Each row was made from one small tree. The marks that hang from a mark follow it in brackets, in alphabetical order. Every link used is in the known rows. Write each row's tree.
Known rows:
sufu[kerot[fivinen[kuro]] tirode]: -0.78, -1.41, 3.55, -1.39, 1.19, -2.57, -0.69, 2.52, -0.52, 1.73, -2.05, 0.71, 1.87, 0.81, 0.57, -0.07, -1.89, -0.09, -0.42, -1.69, -1.30, 1.33, -1.79, -1.10
favi[losu[fivinen[kerot kuro tirode[vizo]]]]: 1.36, 2.74, 2.20, -1.15, -0.57, 1.16, 0.43, 2.34, -0.89, 0.13, -1.96, 0.28, -1.94, 2.71, -0.70, -2.04, 1.01, -1.21, 2.76, -1.25, -2.66, 2.11, -1.70, 1.95
favi[losu[fivinen[kerot]]]: 1.97, 1.79, 1.12, -2.05, 1.07, 1.96, -1.13, 3.67, -1.00, 0.50, -3.62, 0.66, -1.33, 1.77, 0.98, -1.82, 0.01, -0.58, 0.73, -1.74, -2.76, 1.87, -0.41, 0.94
sufu[tirode]: -0.34, -0.22, 3.70, -1.27, 0.05, 0.75, -2.05, 3.65, -0.22, 2.15, -2.23, 0.82, -0.81, 2.15, 0.64, -1.64, -1.76, 1.30, 0.99, -0.23, -1.17, 0.47, 1.24, -0.75
tirode[vizo]: 0.15, 1.58, 1.93, -1.50, 1.37, 0.64, -2.27, 1.88, 0.93, 3.05, -2.51, 0.80, -1.81, 1.91, 0.69, -1.82, -0.42, 1.30, 0.45, -0.03, -1.23, 1.76, 0.07, 0.72
kerot[fivinen[tirode[sufu vizo[kuro]]]]: 1.39, -0.67, 1.82, -0.13, 0.06, -0.20, -0.04, 2.43, 0.47, 3.75, 0.26, 2.72, -1.15, 0.88, -1.40, -0.63, 2.62, 0.20, 2.17, -1.33, -4.04, -1.48, 0.35, 0.80
favi[losu[fivinen[kerot[vizo] kuro]]]: 1.39, -0.10, 1.29, -3.08, 0.13, 1.15, -1.46, 1.93, -1.60, 0.20, -3.98, 0.49, -1.63, 3.07, 0.63, -1.45, -0.50, -1.50, -0.34, -1.15, -3.04, 2.10, -0.67, 1.37
vizo[tirode[fivinen]]: 1.31, -0.25, 3.05, 0.06, 3.80, 0.58, -2.53, 3.29, -0.23, 2.13, -2.95, 0.97, -2.31, 2.11, -0.36, 0.50, 0.22, 1.31, 1.94, -1.23, -3.55, -1.08, 1.01, 1.82
losu[fivinen[tirode]]: 0.63, 0.89, 3.11, -1.49, 0.41, 0.78, -1.33, 4.32, -0.33, 1.65, -1.76, 1.65, -1.21, 1.25, 0.12, -1.12, -0.35, 0.42, 2.01, -1.76, -2.12, -1.31, 1.01, 0.27
fivinen[tirode[sufu[kerot]]]: -0.17, -0.73, 4.91, -0.33, 1.24, 0.25, -0.14, 4.16, 1.97, 3.24, -2.03, 1.07, -2.38, 0.55, 0.47, -0.87, 2.31, -0.62, 1.54, -2.48, -2.91, 0.30, 0.03, 0.18
sufu[kerot[fivinen vizo[tirode]]]: 1.30, -2.85, 2.68, -1.76, 2.81, -2.05, -2.06, 1.20, 0.60, 2.82, -2.72, 2.44, 0.08, 1.09, 0.22, 1.11, 0.50, 1.08, -0.10, -1.68, -3.30, 1.25, 1.05, 0.87
favi[losu[fivinen]]: 1.64, 1.19, 0.64, -2.02, 0.85, 2.32, -1.82, 3.91, -1.08, 1.83, -3.45, 1.21, -1.31, 1.39, 1.41, -1.25, -0.86, -0.45, 0.39, -0.50, -2.16, 0.43, 0.21, 0.84
kuro[fivinen[tirode[vizo]]]: 0.09, 1.48, 3.24, -0.30, -0.09, 0.24, -1.46, 3.54, 0.80, 2.82, -1.65, 2.17, -2.59, 1.34, -1.75, -0.79, 0.96, 0.01, 1.70, -1.91, -0.37, 1.41, -0.10, 1.90
losu[fivinen[kerot tirode]]: 0.77, 1.25, 3.51, -1.57, 0.53, 0.51, -0.89, 4.15, -0.16, 0.16, -1.88, 1.00, -1.10, 1.52, -0.60, -1.65, 0.52, 0.08, 2.31, -2.92, -2.85, 0.02, 0.41, 0.42
losu[fivinen[kerot[vizo] kuro tirode[sufu]]]: 0.91, -0.84, 3.93, -1.57, -0.50, 1.00, -0.22, 2.29, -0.45, 0.31, -2.01, 1.37, -1.95, 3.21, -1.03, -1.50, 1.95, -1.36, 1.82, -3.14, -4.24, -0.44, 0.50, 1.08
sufu[kerot]: -0.58, -0.27, 3.00, -2.13, 2.90, -0.62, -1.95, 3.48, 1.45, 2.89, -3.47, 0.58, -1.37, 0.65, 1.81, -0.78, -0.51, 0.49, -0.68, -1.53, -1.13, 1.61, -0.69, -0.38
fivinen[kerot[vizo[tirode]] kuro]: 0.35, -2.59, 2.58, -1.60, 1.82, -0.65, -2.21, 1.49, 0.08, 0.93, -3.95, 0.23, -2.41, 3.32, -0.64, -1.06, -0.53, 0.87, 0.27, -1.25, -3.71, 0.93, 0.00, 1.22
vizo[kerot kuro]: -0.48, -0.71, 0.40, -2.28, 2.31, -0.03, -2.52, 3.29, 0.56, 2.53, -3.22, 1.74, -2.53, 1.19, 1.84, -0.54, -0.39, 1.99, -0.31, -0.20, -0.96, -1.11, 0.54, -0.13
vizo[kerot[fivinen] kuro tirode[sufu]]: 1.67, -2.43, 0.20, 0.05, 3.20, -0.43, -1.18, 2.44, 0.20, 3.21, -1.89, 3.14, -1.00, 0.97, -0.17, 0.83, 2.27, 2.08, 1.05, -1.59, -3.83, -3.06, 1.41, 0.73
favi[losu[fivinen[kerot[vizo] tirode]]]: 1.74, 0.39, 3.35, -2.35, -1.62, 1.33, -0.89, 3.07, -0.68, 0.27, -2.59, 1.88, -2.15, 2.42, -0.06, -1.40, 1.28, -1.21, 2.10, -1.59, -3.34, 2.02, 1.11, 1.87
kerot[fivinen]: -0.10, -1.07, 1.80, -1.29, 0.73, -1.34, -2.21, 3.58, 0.18, 3.11, -2.89, 1.71, 0.39, -0.18, 0.56, -0.68, -1.97, 0.88, -0.81, -1.63, -1.95, 0.65, -0.41, -0.12
losu[fivinen]: 0.98, 1.00, 1.36, -2.39, 1.80, 1.16, -2.29, 3.81, -0.58, 1.87, -2.86, 1.30, -0.78, 1.53, 0.88, -1.16, -1.11, 0.75, 0.23, -1.37, -1.88, -0.80, 0.93, 0.08

Write each row's tree:
0.62, 2.99, 2.64, -0.24, 1.16, 1.27, 0.00, 1.29, 0.39, 1.77, -0.78, 1.67, -1.76, 2.60, -0.22, -1.41, 2.61, 0.46, 2.93, -1.53, -1.68, -0.82, 0.50, 1.50
losu[fivinen[kuro tirode[sufu vizo[kerot]]]]
1.45, -1.20, 4.12, -1.31, 4.55, -0.44, -2.57, 1.30, 0.66, 2.20, -2.82, 1.61, -2.14, 2.51, 0.38, 1.31, 2.04, 0.65, 1.29, -1.45, -3.75, 0.77, 1.45, 2.07
sufu[kerot[vizo[tirode[fivinen]]]]
0.69, 0.56, 2.55, -1.39, -0.78, 0.84, 0.01, 4.03, -1.27, -0.14, -2.87, 0.10, -1.83, 1.94, -0.28, -1.63, -0.08, -1.53, 1.76, -1.98, -2.96, 0.70, -1.77, 1.11
favi[losu[fivinen[kerot kuro tirode]]]
1.16, 0.77, 1.40, -1.59, 1.15, 0.81, -1.58, 2.92, -1.00, 2.30, -0.89, 2.24, -1.31, 2.83, -1.30, -0.66, 0.53, 0.89, 1.15, -0.64, -0.69, 0.21, 0.58, 0.79
sufu[tirode[vizo[kuro[fivinen]]]]
-0.22, 0.27, 3.55, -1.33, 2.56, -0.56, -1.49, 2.94, -0.35, 0.58, -3.65, -0.36, -1.80, 2.05, 0.06, -0.80, -0.55, -0.39, 0.36, -2.45, -2.79, 1.00, -2.19, 1.53
tirode[fivinen[kerot kuro]]
0.80, -1.18, 4.24, -2.06, 1.22, 0.42, -0.17, 2.18, 0.23, 1.76, -1.75, 1.69, -1.54, 2.46, 0.13, -0.40, 2.36, -1.49, 1.31, -2.72, -3.68, -0.81, 0.45, 0.69
losu[fivinen[kuro tirode[sufu[kerot[vizo]]]]]
1.04, 1.99, 3.52, -0.11, 2.77, 0.90, -0.29, 1.18, 0.15, 1.63, -2.08, -0.15, -2.38, 3.16, -0.79, -1.49, 2.43, -0.71, 1.70, -2.37, -3.61, 1.46, -1.62, 2.18
tirode[fivinen[kerot kuro] sufu vizo]
0.50, 2.57, 4.69, -0.59, 1.65, 0.11, -0.79, 0.90, -0.87, 0.00, -1.33, -0.23, -0.79, 3.79, -0.86, -1.47, 0.24, 0.22, 2.62, -1.39, -2.03, 2.30, -1.06, 1.24
sufu[tirode[fivinen[kerot kuro] vizo]]
0.96, -2.34, -0.10, -0.83, 3.19, -1.62, -2.14, 2.70, -0.25, 2.43, -2.36, 2.88, -0.67, 0.67, 0.04, 1.11, 0.29, 2.59, 0.60, -0.85, -2.68, -2.16, 0.82, 0.42
vizo[kerot[fivinen] kuro tirode]
1.47, -3.39, 1.39, -2.79, 3.87, -0.62, -2.33, 1.74, 0.69, 2.65, -2.82, 1.90, -2.40, 2.29, 0.56, 0.67, 1.24, 1.23, 0.00, -0.42, -3.75, -0.85, 1.49, 0.44
sufu[kerot[vizo[kuro tirode]]]
1.41, 1.03, 2.48, -1.26, -0.92, 1.82, -0.98, 4.72, -0.89, 1.55, -2.43, 1.53, -2.09, 1.19, 0.53, -1.11, -0.16, -0.76, 2.20, -0.72, -2.44, -0.01, 0.64, 1.14
favi[losu[fivinen[tirode]]]
-0.70, -0.19, 2.96, -0.39, -0.63, -2.00, -0.80, 2.04, 0.23, 2.68, -1.18, 1.38, -0.23, 0.87, -1.21, -0.98, -0.82, 0.15, 1.26, -0.99, -1.70, 1.03, -1.57, 0.93
kerot[fivinen[kuro tirode[vizo]]]
-0.19, 0.56, 3.27, -1.27, 1.53, -2.28, -0.26, 0.70, -0.22, 2.02, -0.97, 0.77, 1.82, 1.67, 0.05, -0.66, -0.95, 0.30, 0.56, -1.10, -1.22, 2.72, -1.65, -0.38
sufu[kerot[fivinen[kuro]] tirode[vizo]]
1.53, 0.30, 0.56, -1.40, 2.20, 1.69, -1.21, 2.10, 0.71, 4.04, -1.63, 1.46, -2.73, 2.10, 0.37, -1.59, 2.07, 0.45, 0.83, -0.14, -3.22, -0.96, 0.39, 0.46
tirode[sufu vizo[kuro]]
1.00, 1.85, 4.11, 0.51, 0.15, 1.13, 0.19, 3.32, 1.12, 2.17, -1.22, 1.94, -2.90, 1.80, -2.60, -1.72, 3.95, -0.77, 2.60, -3.74, -2.23, 1.92, -0.30, 2.34
kuro[fivinen[kerot tirode[sufu vizo]]]
2.12, 1.19, 3.31, -0.32, -0.70, 2.66, 0.54, 4.25, -0.35, 0.95, -2.01, 1.21, -2.21, 1.79, -0.40, -1.87, 2.77, -1.76, 2.96, -2.57, -4.51, 0.42, 0.42, 1.48
favi[losu[fivinen[kerot tirode[sufu]]]]
2.01, -0.73, 0.44, -4.13, 2.10, 0.74, -2.14, 2.18, -1.21, 0.44, -2.78, 2.01, -1.42, 2.84, 0.63, -1.02, 0.93, 0.54, -0.03, -1.61, -3.59, -0.66, 1.33, 0.18
losu[fivinen[kerot[vizo[kuro]]]]
-0.15, -1.21, 4.47, -2.74, 0.82, -0.52, -2.07, 1.80, 0.63, 2.00, -2.23, 1.61, -0.71, 2.48, 1.59, -0.65, -0.45, 0.50, 0.28, -0.66, -1.40, 2.41, 1.89, -0.42
sufu[kerot[vizo] tirode]
1.35, 1.03, 0.42, -1.97, 2.41, 0.24, -1.54, 2.97, -0.13, 1.77, -2.28, 1.63, -2.32, 2.00, -1.33, -1.12, 1.76, 0.55, 0.20, -2.41, -1.48, 1.39, -1.21, 1.57
tirode[vizo[kuro[fivinen[kerot]]]]
-0.75, -0.14, 3.62, -0.86, 1.09, -3.03, -0.07, 1.54, 0.74, 2.39, -1.29, 1.08, 0.17, 0.20, -0.45, -0.30, 0.34, -0.27, 0.89, -2.02, -1.54, 2.12, -2.48, 0.64
sufu[kerot[fivinen[kuro tirode[vizo]]]]
-0.57, -1.32, 4.13, -1.06, 0.81, -2.54, -0.64, 3.67, 1.07, 2.60, -1.74, 1.87, 0.27, -0.85, 0.23, 0.18, 0.33, -0.04, 0.63, -2.56, -1.96, 1.23, -0.82, -0.06
sufu[kerot[fivinen[tirode]]]
-0.82, 1.05, 0.82, -0.98, 1.78, -2.04, -1.64, 0.53, 0.41, 2.49, -2.17, 1.65, 0.12, 1.19, 0.61, -0.69, -0.95, 1.64, -0.24, -0.85, -0.20, 1.77, -1.54, 0.88
tirode[vizo[kerot[fivinen[kuro]]]]
-0.08, -1.67, 2.17, -1.35, 0.34, -0.27, -1.69, 5.66, 0.08, 2.62, -2.16, 2.46, -3.01, 0.65, -1.41, 0.17, 0.56, -0.02, 0.79, -2.12, -1.38, -1.73, -0.19, 0.88
vizo[kuro[fivinen[tirode]]]
0.94, -1.37, 0.06, -0.90, 3.68, 0.05, -2.45, 3.86, -0.04, 2.45, -3.06, 3.09, -2.86, 1.65, -0.79, 0.96, 1.19, 2.27, 0.54, -1.73, -1.07, -2.10, 0.79, 1.76
vizo[kerot kuro[fivinen] tirode]
3.72, -1.81, 0.50, -2.30, 3.19, 2.31, -1.08, 1.78, -1.11, 1.10, -2.02, 2.27, -2.03, 3.70, -1.00, -0.60, 3.72, 0.65, 1.61, -2.21, -6.30, -2.68, 2.68, 1.28
losu[fivinen[kerot[vizo[kuro tirode[sufu]]]]]
-0.40, 0.02, 2.87, -1.67, 0.36, 0.20, -1.39, 4.10, -0.81, 1.06, -2.23, 0.77, -1.10, 1.69, -0.35, -1.24, -1.27, -0.28, 1.44, -1.69, -2.23, -1.76, -0.57, 0.31
losu[fivinen[kuro tirode]]
1.48, 0.54, 3.10, -0.51, -0.74, 1.91, 0.92, 4.13, -0.84, 0.54, -2.51, 0.48, -2.22, 2.16, -0.63, -2.00, 1.83, -2.25, 2.28, -2.60, -4.26, -0.09, -1.45, 1.34
favi[losu[fivinen[kerot kuro tirode[sufu]]]]
0.25, -1.93, 2.74, -2.75, 1.70, -2.25, -2.04, 1.59, 0.71, 2.98, -2.97, 2.38, 0.30, 0.22, 1.29, 0.43, -0.25, 0.25, -1.53, -1.73, -2.08, 2.44, 0.23, 0.10
sufu[kerot[fivinen vizo]]
1.14, 0.31, 3.21, -0.93, 0.71, 1.45, 0.91, 3.77, -0.26, 1.87, -2.21, 0.77, -1.72, 1.36, 0.49, -0.78, 2.07, -2.47, 1.80, -2.33, -3.35, -0.13, -1.40, 1.05
favi[losu[fivinen[kuro tirode[sufu[kerot]]]]]
0.97, -2.80, 3.55, -1.75, -0.41, 0.70, -0.76, 2.91, 0.81, 1.94, -1.88, 1.81, -3.66, 2.24, -0.75, -1.36, 3.06, -0.55, 1.63, -1.91, -4.89, -0.64, 1.41, 0.72
fivinen[kerot[vizo[kuro]] tirode[sufu]]
0.52, 1.13, 3.89, 0.33, -0.29, 1.52, -0.66, 2.53, 1.60, 3.53, -0.83, 1.46, -2.73, 1.79, -0.72, -1.98, 2.21, 0.26, 2.68, -0.97, -2.81, 0.54, 0.93, 1.10
fivinen[tirode[sufu vizo]]
0.39, 3.26, 1.74, -1.00, -0.20, 1.05, -0.40, 1.55, -0.53, 1.00, -1.68, 1.50, -2.12, 2.21, 0.50, -1.09, 0.79, -0.23, 2.64, 0.08, -0.74, 0.95, -0.54, 2.13
favi[losu[fivinen[kuro tirode[vizo[kerot]]]]]
2.00, -0.49, 3.54, 0.86, 3.47, 1.88, -1.67, 3.08, 0.17, 3.12, -2.34, 1.21, -2.53, 2.38, -0.75, 0.33, 2.25, 0.65, 2.28, -1.86, -4.83, -1.86, 1.40, 1.91
vizo[tirode[fivinen sufu]]
2.37, -0.76, 0.97, -1.92, 1.43, 1.38, -1.31, 1.54, -1.77, -0.08, -3.81, 0.75, -1.77, 3.86, -0.33, -0.85, 0.25, -0.40, 0.90, -1.07, -4.36, 0.85, 0.08, 2.09
favi[losu[fivinen[kerot[vizo[tirode]] kuro]]]
2.13, 1.47, 2.42, -1.23, 4.92, 0.79, -0.28, 1.39, 0.71, 3.50, -0.92, 1.48, -2.43, 1.99, 0.63, 0.16, 4.35, -0.31, 1.60, -1.79, -3.84, -0.32, -0.26, 1.30
tirode[fivinen sufu[kerot] vizo[kuro]]
